Each row was made from one small tree. The marks that hang from a mark follow it in brackets, in the order of their numbers. Every link used is in the known rows. Write each row's tree.
Known rows
K_184(K_431(K_401) K_621(K_556(K_11(K_527) K_132))): +1.84  -0.45  -1.06  -3.23  +0.29  +3.41  -3.40  +1.56  -3.45  +0.15  +0.87  -0.17  +0.52  +0.83  -2.45  -4.36  -0.02  -0.06  +0.84  -0.93  -1.02  -0.56
K_958(K_401(K_431) K_556(K_132 K_621(K_184))): +2.77  -4.04  +0.46  -2.18  +0.43  +3.61  -2.11  -1.01  -4.29  +1.33  +0.87  -1.56  +1.70  -0.52  -2.39  -0.71  -1.79  -1.33  +1.85  -0.01  -1.35  +2.45
K_958(K_401): +3.37  -1.72  +0.21  -1.72  +0.91  +1.75  -0.42  -0.46  -3.03  +2.12  +1.10  -1.60  +1.01  -0.51  -2.55  -2.38  +0.68  -0.05  +1.55  -0.27  -0.30  +0.20
K_556(K_11 K_621): +2.69  -3.45  -0.49  -1.49  +0.50  +2.68  -2.10  -0.84  -3.19  +0.86  +0.36  -2.02  +1.03  -0.12  -2.29  +2.12  -1.90  -1.62  +1.69  -0.60  -1.08  +0.32
K_556(K_11 K_132(K_527) K_621 K_958(K_401)): +4.56  -4.54  -0.63  -0.51  -0.24  +3.32  -2.58  -1.02  -4.60  +0.68  +1.93  -4.03  -0.26  +0.22  -1.70  -1.70  -2.47  -1.99  +1.51  -0.52  -0.86  +1.87
K_431(K_184(K_621(K_556)) K_401): +2.56  +1.63  -1.13  -2.56  +0.76  +2.46  -0.77  +1.54  -1.14  +0.77  +1.43  -0.22  -0.45  +0.26  -2.59  -5.94  -0.22  -0.29  +1.66  -0.71  -0.43  -0.86
K_621(K_184): +3.11  -2.42  +0.59  -2.38  +0.09  +2.16  -1.37  -0.96  -3.06  +1.09  -0.11  -0.98  +1.16  -0.94  -1.64  +0.15  -0.56  -0.83  +1.95  -0.42  +0.04  +0.39
K_184(K_621(K_556(K_132))): -0.03  +0.45  -0.55  -1.54  +0.48  +3.62  -2.35  +0.25  -3.06  +0.06  -0.12  -0.34  +0.51  +0.27  -2.11  -6.80  -0.88  -0.36  +1.85  -1.12  +0.04  -0.20
K_431(K_184(K_621)): +2.10  +0.13  -0.62  -2.24  +0.38  +1.69  -1.17  +0.38  -1.67  +0.90  +1.01  -0.18  +0.18  -0.25  -2.25  -3.54  +1.11  -1.18  +1.57  -0.31  +0.19  -0.92
K_132(K_527 K_556(K_621 K_958)): +1.55  -3.70  -1.59  -0.74  -0.72  +3.07  +0.90  +0.72  -4.51  +1.48  +0.67  -2.16  -0.18  +0.01  -1.96  -3.94  -1.32  -1.76  +2.31  -0.41  +0.91  +0.70
K_958(K_401 K_556(K_132(K_527) K_621)): +2.65  -3.15  -0.24  -0.96  -0.69  +3.80  -1.62  -0.13  -3.01  +1.98  +1.46  -2.38  +0.78  -0.46  -2.31  -3.32  -2.28  -1.02  +1.97  -0.07  -0.46  +1.47
K_527(K_132(K_556(K_11 K_621 K_958(K_401(K_431))))): +1.03  -2.58  -1.28  -1.43  +1.89  +2.68  -1.41  -0.53  -6.07  +2.30  +1.51  -2.17  +1.32  +0.32  -2.39  -3.77  -0.75  -2.28  +1.18  -0.61  -1.01  +1.74
K_132(K_527 K_556(K_621(K_184))): +2.23  -4.26  -0.72  -1.00  -0.87  +3.60  +0.11  -0.35  -4.00  +1.41  -0.27  -1.43  +0.36  -1.13  -1.90  -1.62  -1.83  -1.05  +2.40  -0.48  +0.97  +0.77
K_958(K_401 K_556(K_11 K_621)): +2.70  -3.14  -0.59  -1.67  +0.65  +2.50  -1.52  -0.24  -3.07  +2.09  +1.89  -2.32  +1.52  -0.15  -2.47  -0.02  -1.78  -1.29  +1.14  +0.01  -1.22  +0.72
K_401(K_431(K_184(K_621))): +1.87  +0.16  -0.48  -2.69  +0.95  +1.84  -0.74  +0.01  -2.71  +0.61  +0.65  +0.72  +0.51  -0.07  -2.55  -3.06  +1.63  -1.52  +1.47  -0.08  -0.61  -0.59
K_184(K_431 K_621(K_556(K_11 K_132))): +0.38  -0.07  -0.09  -2.39  +0.89  +3.31  -4.05  +0.60  -4.12  +0.38  +0.42  -0.11  +0.92  +0.35  -2.09  -3.58  -0.64  -0.74  +1.19  -0.92  -0.95  -0.71
K_621(K_184(K_431(K_401))): +4.42  -2.31  +0.70  -3.53  +0.36  +1.89  -1.59  +0.14  -3.02  +1.65  +0.53  -0.50  +1.09  -0.89  -2.04  +1.27  +0.14  -0.46  +1.95  -0.26  -0.76  +0.10
K_11(K_527 K_556): +0.74  -2.37  -1.35  -2.69  -0.25  +2.96  -0.49  +1.79  -3.98  +0.12  -0.46  -1.15  +0.86  +0.62  -2.58  +0.88  +1.04  +0.01  +0.57  +0.02  +0.14  +0.00
K_958(K_401(K_431)): +3.13  -1.53  +0.29  -2.17  +1.44  +1.84  -0.05  -0.77  -3.88  +1.85  +0.85  -0.69  +1.27  -0.33  -2.77  -1.93  +1.24  -0.38  +1.42  -0.04  -0.98  +0.44
K_184(K_431(K_401) K_621(K_556(K_132 K_958))): +1.77  +0.24  -0.86  -2.75  +0.68  +2.97  -2.30  +1.90  -3.83  +0.30  +1.22  -0.49  +0.12  +0.87  -2.18  -6.33  +0.05  -0.72  +1.80  -0.85  -0.79  -0.08
K_621(K_184(K_431) K_556(K_11 K_958)): +2.46  -2.28  +0.58  -3.00  +0.86  +2.19  -2.99  +0.62  -5.49  +0.36  +0.87  -1.42  +1.09  +0.21  -1.27  -0.21  -1.85  -1.43  +1.17  -0.50  -1.13  +0.12
K_184(K_431(K_401) K_621(K_556(K_11))): +2.13  +0.69  -0.92  -2.92  +1.21  +2.47  -2.17  +1.27  -3.07  +0.78  +1.04  +0.33  +0.60  +0.35  -2.43  -3.73  +0.14  -0.29  +1.18  -0.70  -1.24  -1.36
K_527(K_132(K_556(K_11 K_621(K_184) K_958))): +1.04  -3.23  -1.10  -1.53  +0.87  +2.90  -2.35  -0.61  -5.37  +1.76  +0.83  -2.43  +1.19  -0.13  -1.52  -2.41  -2.12  -2.54  +1.58  -0.92  -0.21  +1.61

Write each row's tree
+0.96  -3.88  -0.84  -2.29  -0.88  +3.80  -3.23  +0.35  -3.10  +0.79  +0.76  -2.26  +1.38  +0.56  -2.19  +0.14  -2.76  -1.81  +1.16  -0.43  -0.80  +1.13
K_958(K_556(K_11(K_527) K_132 K_621))
+2.23  -1.06  -0.32  -1.65  +1.37  +2.17  -1.45  +0.46  -4.57  +0.98  +1.81  -2.49  +0.54  +0.76  -1.95  -3.93  -1.63  -0.82  +0.94  -0.65  -0.97  +0.28
K_621(K_556(K_11 K_958(K_401)))
+2.78  -2.39  +0.72  -1.81  +0.60  +3.24  -2.54  -0.15  -5.05  +0.40  +0.98  -2.64  +0.53  +0.09  -1.48  -4.56  -2.28  -0.55  +1.73  -0.89  -0.38  +1.91
K_621(K_184 K_556(K_132 K_958(K_401)))
+2.90  -4.74  -0.53  -1.84  +0.79  +3.88  -1.82  -0.03  -6.29  -0.61  +0.28  -2.77  +0.53  +0.33  -2.16  +2.09  -1.02  -1.34  +1.34  -0.13  -1.17  +2.95
K_11(K_556(K_132 K_621(K_184) K_958(K_401(K_431))))
+1.69  -1.41  -0.95  -1.95  +1.16  +2.37  -2.14  +0.82  -5.38  +1.07  +1.74  -2.37  +1.03  +1.12  -1.95  -6.27  -0.84  -0.79  +0.32  -0.66  -0.86  +0.62
K_621(K_556(K_11(K_527(K_132)) K_958(K_401)))
+1.51  -1.28  -0.89  -2.38  +1.58  +2.47  -1.96  +0.55  -6.11  +0.78  +1.54  -1.63  +1.23  +1.24  -2.18  -6.15  -0.39  -1.04  +0.25  -0.48  -1.41  +0.85
K_621(K_556(K_11(K_527(K_132)) K_958(K_401(K_431))))
+2.43  -3.09  -0.43  -1.63  +0.42  +2.45  -0.56  +0.26  -2.98  +2.26  +1.42  -1.87  +1.54  -0.33  -2.66  -1.69  -0.99  -0.82  +1.77  +0.12  -0.69  +0.87
K_958(K_401 K_556(K_621))
+1.02  -0.28  -0.83  -2.49  +1.10  +1.98  -2.39  +1.27  -4.69  +0.21  +1.11  -0.20  +0.75  +0.78  -1.80  -4.08  +0.35  -1.33  +1.01  -0.49  -0.82  -1.13
K_184(K_431 K_621(K_556(K_11 K_958)))
+2.42  -3.17  -0.43  -2.70  -0.01  +2.58  -2.10  +0.51  -4.98  -0.40  +0.64  -1.93  +0.79  +0.72  -1.25  -1.98  -1.87  -1.06  +0.81  -0.67  -0.36  +0.54
K_621(K_184 K_556(K_11(K_527) K_958))
+4.68  -5.90  +0.64  -1.99  +0.25  +2.74  -3.09  -0.45  -5.56  +0.78  +1.14  -3.05  +0.96  -0.30  -1.84  +0.50  -0.94  -1.38  +2.10  -0.37  -0.94  +2.52
K_556(K_132 K_621(K_184(K_431)) K_958(K_401))
+0.43  -2.53  -1.17  -2.41  -0.06  +2.61  -0.80  +0.61  -3.77  +1.76  +0.49  -1.46  +0.93  +0.29  -2.38  -1.52  -0.27  -0.79  +0.81  -0.71  +0.51  -0.17
K_132(K_556(K_11(K_527)))
+2.00  -1.02  -0.22  -1.59  +1.17  +2.14  -0.40  +0.98  -4.46  +1.16  +1.34  -2.05  +0.57  +0.59  -2.14  -5.38  -0.81  -0.36  +1.53  -0.53  -0.47  +0.41
K_621(K_556(K_958(K_401)))
+5.63  -5.67  -0.18  -0.79  -0.49  +3.44  -3.09  -1.75  -4.99  +0.17  +1.71  -3.98  -0.09  -0.37  -1.13  -0.77  -2.89  -2.02  +1.59  -0.55  -0.69  +2.39
K_556(K_11 K_132(K_527) K_621(K_184) K_958(K_401))
+3.08  -2.31  +0.10  -1.62  +0.43  +2.30  -1.78  -0.27  -4.08  +1.34  +1.66  -3.02  +0.35  +0.33  -1.95  -3.87  -0.38  -1.16  +1.68  -0.59  -0.29  +1.58
K_556(K_132 K_958(K_401))
+0.66  -3.35  -1.00  -1.42  +0.53  +3.06  -1.02  -0.11  -3.87  +1.75  +0.31  -1.99  +0.89  -0.13  -2.52  +0.47  -1.96  -1.42  +1.69  -0.87  -0.14  +0.47
K_132(K_556(K_11 K_621))
+2.63  +1.11  -1.30  -2.44  +0.63  +2.90  -2.55  +1.24  -2.07  +0.06  +2.29  -1.67  -0.96  +0.97  -2.00  -5.99  -1.55  -1.45  +1.26  -1.02  -0.88  +0.07
K_431(K_184(K_621(K_556(K_11 K_132 K_958))) K_401)
+1.71  -1.11  +0.11  -1.87  +1.47  +3.23  -2.64  -0.09  -5.43  +0.45  +1.52  -2.37  +0.52  +1.02  -2.07  -4.07  -2.13  -1.27  +1.00  -0.85  -1.60  +1.34
K_621(K_556(K_11 K_132 K_958(K_401(K_431))))
+1.61  -1.64  +0.89  -2.12  +0.41  +3.99  -4.12  -0.89  -3.99  +0.13  +0.02  -1.88  +0.88  -0.23  -1.42  -1.10  -3.85  -0.82  +1.49  -1.26  -0.84  +0.98
K_621(K_184 K_556(K_11 K_132))
+2.76  -3.50  +0.23  -3.01  -0.49  +3.66  -2.97  +0.50  -2.89  +1.52  +0.79  -1.48  +1.37  -0.46  -2.15  +0.95  -2.57  -1.40  +2.30  -0.29  -1.15  +1.58
K_958(K_556(K_132 K_621(K_184(K_431(K_401)))))
+1.60  -3.98  +0.63  -2.64  -0.49  +3.58  -3.46  +0.18  -3.69  +1.39  +0.28  -1.38  +1.79  -0.54  -1.97  +1.33  -2.44  -1.72  +2.22  -0.19  -0.85  +1.44
K_958(K_556(K_132 K_621(K_184(K_431))))
+2.14  -1.72  -0.79  -1.60  +0.30  +3.56  -0.77  +0.66  -5.60  +0.20  +0.97  -2.28  -0.24  +0.57  -2.08  -2.25  -0.02  -1.13  +0.93  +0.14  -0.63  +1.55
K_11(K_556(K_132(K_527) K_958(K_401(K_431))))
